Each row was made from one walk, in order. Every step used is in the known rows, and no mark comes twice. Write each row's walk.
Known rows:
K/F/H/U/P: .04 -.05 -.06 .44 -.02 .30 .03 -.06 -.21 .55 -.18 .16 .19 .09 .04 -.22
 -.18 .25 .25 -.08 .05 -.20 .08 -.18 .16 .17 .08 -.10 .15 -.18 .20 -.49
K/U/P/H/Q/A/E: .44 .11 .06 .32 -.33 -.27 -.49 .48 -.09 -.10 .38 .24 -.50 .30 .14 .06
 .14 -.29 -.16 .03 .05 .38 .23 .11 .10 .33 .04 -.02 .17 -.14 -.18 .05
A/Q/U/P/R: .16 .29 -.19 -.17 -.04 .09 -.43 .47 -.17 .16 .33 .03 -.14 -.12 .13 -.19
 .44 -.13 -.05 -.31 .30 .31 -.17 .13 .09 .22 .47 -.31 -.06 .22 -.24 -.24
A/Q/K/F: -.02 -.05 -.20 -.10 .26 .01 .07 -.25 -.11 -.22 -.13 .07 -.22 -.68 -.27
 -.09 .41 .47 -.18 -.26 .04 -.08 -.32 -.25 .28 .12 -.06 -.17 .23 .18
 -.02 -.43
Q/K/F: -.16 -.25 -.14 -.13 .35 .07 .35 -.32 -.12 -.13 -.31 .02 -.03 -.49 -.50
 -.11 .15 .47 .12 -.13 -.08 .06 -.03 -.35 .07 -.02 -.22 .03 .13 .17 -.19
 -.30
A/Q/K/U/P/H/E: .09 .21 .12 .12 -.17 .08 -.11 .28 -.01 -.57 .03 .21 -.37 .14 -.10 .45
 .37 .20 -.29 .07 -.09 .09 .03 -.19 .17 .04 -.40 -.14 -.06 -.33 -.06
 -.25
Y/H/R/P/U: -.04 -.25 .37 -.36 -.08 .09 .33 -.06 .24 -.02 .00 .45 .27 -.02 .32 .25
 -.12 -.18 .15 .13 -.25 -.32 .17 .03 -.30 -.40 .13 -.09 -.25 .15 .15
 -.11
K/U/P: .33 .11 -.10 -.06 .37 -.12 -.26 .29 -.31 .22 -.22 .24 .08 -.03 .06 .32
 .03 .06 .18 -.17 .11 -.09 .22 -.14 -.47 .12 .20 -.02 .32 .34 -.14 -.39
U/P: .12 .08 -.06 -.13 .39 -.12 -.25 -.14 -.09 .32 -.23 .02 .29 -.03 -.09 .14
 -.08 -.04 .05 -.11 .20 .04 .14 -.01 -.18 .04 .47 .13 .15 .16 -.17 -.05
H/Q/A: .12 .02 -.03 -.35 .05 -.14 -.04 -.18 .12 -.18 .12 -.18 -.38 .08 -.18
 -.13 -.18 -.11 -.03 .20 .04 .08 .14 .19 -.08 .01 .01 .34 -.04 .25 .08
 .42
A/E: .31 -.05 -.24 -.01 .03 -.25 -.05 .24 -.33 -.24 .16 .14 .11 -.19 -.03
 -.14 .14 -.12 .06 -.22 .22 .03 -.18 -.26 -.01 .09 .10 -.08 .17 -.03 .16
 -.44
F/H/Q/K/U: -.39 -.10 -.06 -.07 -.10 .15 .60 .12 .01 -.50 .17 .09 -.42 -.06 -.19
 -.17 -.09 .33 -.08 .11 -.30 -.42 -.06 -.27 .03 -.13 -.83 -.07 -.02 .00
 .24 -.10
K/F/H/Q: -.12 -.07 -.19 .49 -.18 .18 .44 -.22 -.11 .45 .08 -.02 -.21 -.19 -.14
 -.25 -.35 .11 .08 .05 -.10 -.48 -.10 -.12 .26 -.02 -.43 -.09 .20 -.11
 .30 -.35
A/H/Q/K/U/P: -.02 .04 -.04 -.37 .26 -.13 -.13 .04 .10 -.10 .15 -.11 -.36 .26 .06 .05
 .32 .23 -.40 .03 -.15 -.27 -.09 .23 -.05 .20 -.24 .00 .04 .13 -.33 -.11
H/Q/K/F: -.20 -.25 -.19 -.27 .29 .01 .37 -.43 -.15 -.11 .04 -.18 -.44 -.29 -.45
 -.16 -.02 .36 -.06 .19 -.31 -.14 -.24 -.20 .13 .04 -.53 -.02 .03 .12
 -.04 -.28
Y/H/U/P: .26 .03 .18 -.30 .39 .01 -.32 -.17 -.05 .04 -.16 .47 .27 .44 .07 -.01
 -.32 .01 -.02 .35 .02 -.05 .12 -.02 -.10 .08 .32 .12 -.21 .00 .00 -.01
H/Q: .04 .04 -.11 -.27 .18 -.10 .08 -.14 -.19 -.13 .16 -.14 -.18 .03 -.10
 -.04 -.27 -.11 .04 .27 -.08 -.20 -.28 -.05 -.15 -.05 -.27 .05 -.02 .15
 .22 .04
K/F: .15 -.06 -.20 .22 .23 -.07 .13 -.11 -.35 .30 -.30 .09 .16 -.41 -.24 -.01
 -.08 .17 .30 -.13 .08 -.05 -.08 -.29 -.08 .06 .03 -.03 .39 .31 -.02
 -.39
R/P/U: .06 .04 .16 .02 -.16 -.11 -.06 -.03 -.04 -.20 -.04 .18 .32 -.26 .26 .24
 .02 -.23 .22 -.21 .05 .08 -.09 -.08 -.43 -.21 .34 -.04 -.01 .24 .28
 -.09
R/P: .04 -.11 -.04 -.08 .16 -.19 .00 -.26 .07 .13 -.17 .06 .30 -.39 .13 .18
 .00 -.12 .05 -.26 .00 -.20 .05 .01 -.37 -.16 .31 .04 .08 .01 .19 -.01
A/H/Q/U/P/R: -.05 .18 -.12 -.16 -.15 -.03 -.20 .35 .04 .30 .48 -.31 -.20 .36 .22 -.28
 .29 -.18 -.08 -.03 .08 .23 -.22 .45 .23 .22 .06 -.13 -.23 .01 -.37 .01
F/H: -.16 .02 -.03 .34 -.17 .15 .34 -.07 .04 -.03 -.16 .09 .29 -.19 -.08 -.11
 -.29 .01 .20 -.14 .19 -.25 .06 -.23 .04 -.19 -.04 .03 .09 -.10 .22 .10
K/U/P/H/E: .20 .20 .12 .37 -.18 .03 -.08 .45 -.14 -.06 -.14 .23 -.09 .38 -.02 .57
 -.12 -.05 .12 .15 -.08 .11 .29 -.22 -.19 -.02 -.25 -.03 -.03 -.25 .00
 -.13
Q/U/P/H/R: -.29 .00 .05 .07 -.16 .16 .07 .39 .16 .07 .07 -.03 .19 .18 .04 .16 .07
 -.15 -.03 .08 -.04 .40 .30 .00 -.06 -.19 .02 -.17 -.13 .00 -.27 .30

Write each row's walk:
-.54 -.14 -.02 -.10 -.12 .21 .56 -.28 .29 -.42 .21 -.12 -.18 -.04 -.36
 -.31 -.24 .26 -.10 .21 -.19 -.31 -.13 -.14 .20 -.21 -.62 .09 -.14 -.25
 .20 .22 -> F/H/Q/K
-.15 -.08 .20 .53 -.29 -.08 .02 -.15 .21 .02 -.30 .12 .47 -.43 .19 .32
 -.07 -.20 .08 -.17 -.04 .05 .01 -.06 -.06 -.23 .16 -.08 -.03 -.31 .15
 .32 -> R/P/H
-.05 -.04 -.07 -.52 .42 -.10 -.09 -.05 -.09 -.16 .15 .07 -.47 .15 -.17
 .07 .07 .23 -.18 .13 -.30 -.17 -.01 -.05 -.25 .13 -.30 .04 -.01 .24
 -.17 -.20 -> H/Q/K/U/P
.23 .07 .11 .14 -.08 -.16 -.06 -.01 .27 -.13 -.24 -.20 .17 -.07 .05 -.11
 .19 -.03 -.10 -.22 .35 .20 .20 .31 .16 .03 .30 .30 .14 .15 -.21 .49 -> Q/A/H
.18 .39 -.29 .03 .20 -.10 -.56 .21 -.04 .08 .18 .03 -.04 -.12 .13 -.05
 .34 -.12 -.43 -.28 .34 .23 .04 .15 -.08 .14 .55 -.07 .28 .53 -.08 -.17 -> A/Q/U/P
.08 -.34 .18 -.38 -.15 -.13 .21 -.01 .52 .29 -.14 -.25 .11 -.15 .36 .05
 .40 -.15 -.17 -.35 -.02 -.28 .41 .59 -.07 -.18 .33 .12 -.05 -.06 -.06
 .40 -> Q/A/H/R/P
.32 .09 .11 -.11 -.12 -.10 -.15 .16 .04 -.36 -.17 -.16 .08 .24 .23 -.26
 .18 .05 -.02 .01 .19 .23 .02 .21 .14 .09 .07 .24 -.11 .11 .14 .39 -> Q/A/H/U
-.12 -.38 .04 -.56 .15 -.06 .41 -.03 .07 .27 -.09 -.02 .19 -.32 .16 .24
 .08 -.12 .14 -.15 -.22 -.53 .07 .06 -.42 -.26 .10 -.16 -.08 -.10 .23
 -.09 -> H/R/P
-.11 -.06 .27 .24 -.41 -.16 -.09 -.29 .44 -.06 .03 -.14 -.19 -.18 .09
 .13 -.16 -.34 -.17 .11 -.10 .18 .22 .33 .08 -.11 .05 .21 -.11 -.27 .12
 .74 -> R/P/H/Q/A
-.30 -.16 .06 .26 .07 .13 .01 -.43 .10 .19 -.01 -.08 -.27 -.08 -.38 .05
 -.07 .26 -.14 .23 -.24 .19 -.10 -.08 .43 .10 -.23 -.01 .02 -.26 -.42
 .07 -> U/P/H/Q/K/F
.41 .10 .16 -.15 .04 -.12 -.51 .09 .20 .01 -.14 -.14 .17 .48 .26 -.15
 .21 -.03 -.10 -.10 .23 .25 .24 .41 .08 .28 .47 .25 -.07 .00 -.13 .39 -> Q/A/H/U/P
-.16 -.11 .21 .02 -.05 .20 .12 .14 .03 .25 -.18 .00 .33 .17 .03 .36 -.10
 -.16 .25 .10 -.08 .04 .08 -.03 -.01 -.15 .05 -.12 -.17 -.33 -.21 .26 -> U/P/H/R
-.01 .10 .18 .50 -.04 .03 -.28 -.08 .06 .09 -.31 .11 .44 -.02 -.04 .33
 -.16 -.13 .09 .02 .20 .32 .05 -.08 .05 -.01 .29 .03 .10 -.26 -.28 .26 -> U/P/H
-.04 -.04 -.15 .51 -.26 .25 .58 .02 -.08 .25 -.10 .05 -.03 -.02 -.31
 -.01 -.30 .21 .17 -.01 .03 -.35 .24 -.29 .20 -.16 -.39 .01 .12 -.28 .32
 -.50 -> K/F/H/E
.24 .10 .01 -.33 .31 .04 -.31 .10 -.35 .01 -.08 .06 .23 .31 .07 -.04
 -.08 .00 .17 .10 .07 .03 -.06 -.09 -.30 .15 .23 .06 -.10 .08 .16 -.11 -> H/U/P
.06 .12 .20 .20 -.18 -.03 -.39 -.23 .33 .11 .02 -.15 -.20 .25 -.09 .14
 -.23 -.23 -.12 .23 .14 .42 .28 .29 .19 .15 .26 .27 -.07 -.17 -.30 .67 -> U/P/H/Q/A
-.03 .23 -.24 -.28 .23 -.14 -.29 .05 -.06 .14 .42 -.19 -.29 .29 -.06
 -.17 -.03 -.18 -.31 .11 -.01 .20 .10 .17 -.25 .05 .12 .10 .02 .43 -.11
 .01 -> H/Q/U/P
-.20 .04 -.09 .19 -.21 .14 .32 -.12 .01 .07 .18 -.08 -.10 .07 -.04 -.22
 -.44 -.09 .01 .17 .00 -.40 -.10 -.08 .12 -.18 -.38 .06 .07 -.12 .39 .11 -> F/H/Q
-.07 -.20 .19 -.41 -.11 .08 .32 .16 -.03 -.08 .11 .05 .22 -.11 .31 .26
 .06 -.16 .38 -.11 -.22 -.17 -.02 -.05 -.49 -.36 .07 -.25 -.19 .16 .33
 -.22 -> H/R/P/U
-.38 -.27 -.06 .21 -.10 .36 .62 -.09 -.14 -.32 -.18 .09 -.01 -.18 -.29
 -.38 -.03 .62 .17 -.03 -.19 -.13 -.12 -.48 .33 -.04 -.57 -.11 -.15 -.24
 .30 -.36 -> Q/K/F/H/U
-.15 .25 .02 .55 -.13 .07 -.28 .19 .15 -.07 -.09 .01 .29 .02 -.03 .12
 .00 -.13 -.10 -.05 .14 .67 .25 -.02 -.01 -.01 .26 .01 .09 .08 -.36 .37 -> Q/U/P/H
.21 -.03 .13 -.28 -.04 .14 -.19 .38 -.23 .24 .02 -.14 .28 .41 .38 -.17
 .23 .02 .38 -.07 .15 .08 -.39 .17 .20 .30 .18 -.20 -.35 -.32 -.09 -.12 -> A/H/U/P/R
-.17 -.19 -.16 -.06 .12 -.07 .28 -.36 .05 -.03 -.02 -.29 -.32 -.15 -.20
 -.25 .22 .32 -.26 .08 -.18 -.22 -.31 .06 .38 .13 -.48 .01 .09 .02 -.19
 -.22 -> A/H/Q/K/F
-.05 -.09 .23 .29 -.29 .05 -.04 .02 -.01 -.32 -.19 .15 .35 -.13 .37 .14
 -.07 -.13 .19 .03 -.14 .11 -.23 -.13 -.14 -.14 -.07 -.15 -.30 -.37 .48
 .17 -> R/P/H/U
.09 .11 -.09 -.03 .02 -.19 .03 -.09 -.01 .02 .09 -.27 -.05 .19 .21 -.13
 -.05 -.17 -.14 .15 .05 -.29 -.37 .20 .09 .02 -.22 .04 .02 .05 .07 .09 -> A/H/Q
.05 .28 -.24 -.03 .04 -.22 -.39 .08 .16 .19 .36 -.30 -.17 .43 .24 -.18
 .17 -.20 -.51 .06 .08 .13 .01 .48 .02 .15 .16 .10 .08 .36 -.29 .09 -> A/H/Q/U/P
.08 -.07 .00 -.32 .15 .11 -.08 .15 -.18 .41 -.07 .00 .25 .01 -.07 .06
 -.04 .00 .46 -.18 .16 .11 -.11 .01 .00 .16 .43 -.10 -.20 -.19 -.28 -.08 -> U/P/R
-.28 .27 -.08 .39 -.35 -.01 .05 .17 -.04 -.46 .30 -.07 -.22 .01 .02 -.12
 -.16 -.19 -.17 .31 -.11 .44 -.17 -.11 .05 -.18 -.48 -.07 -.07 .11 .10
 .36 -> P/H/Q/U
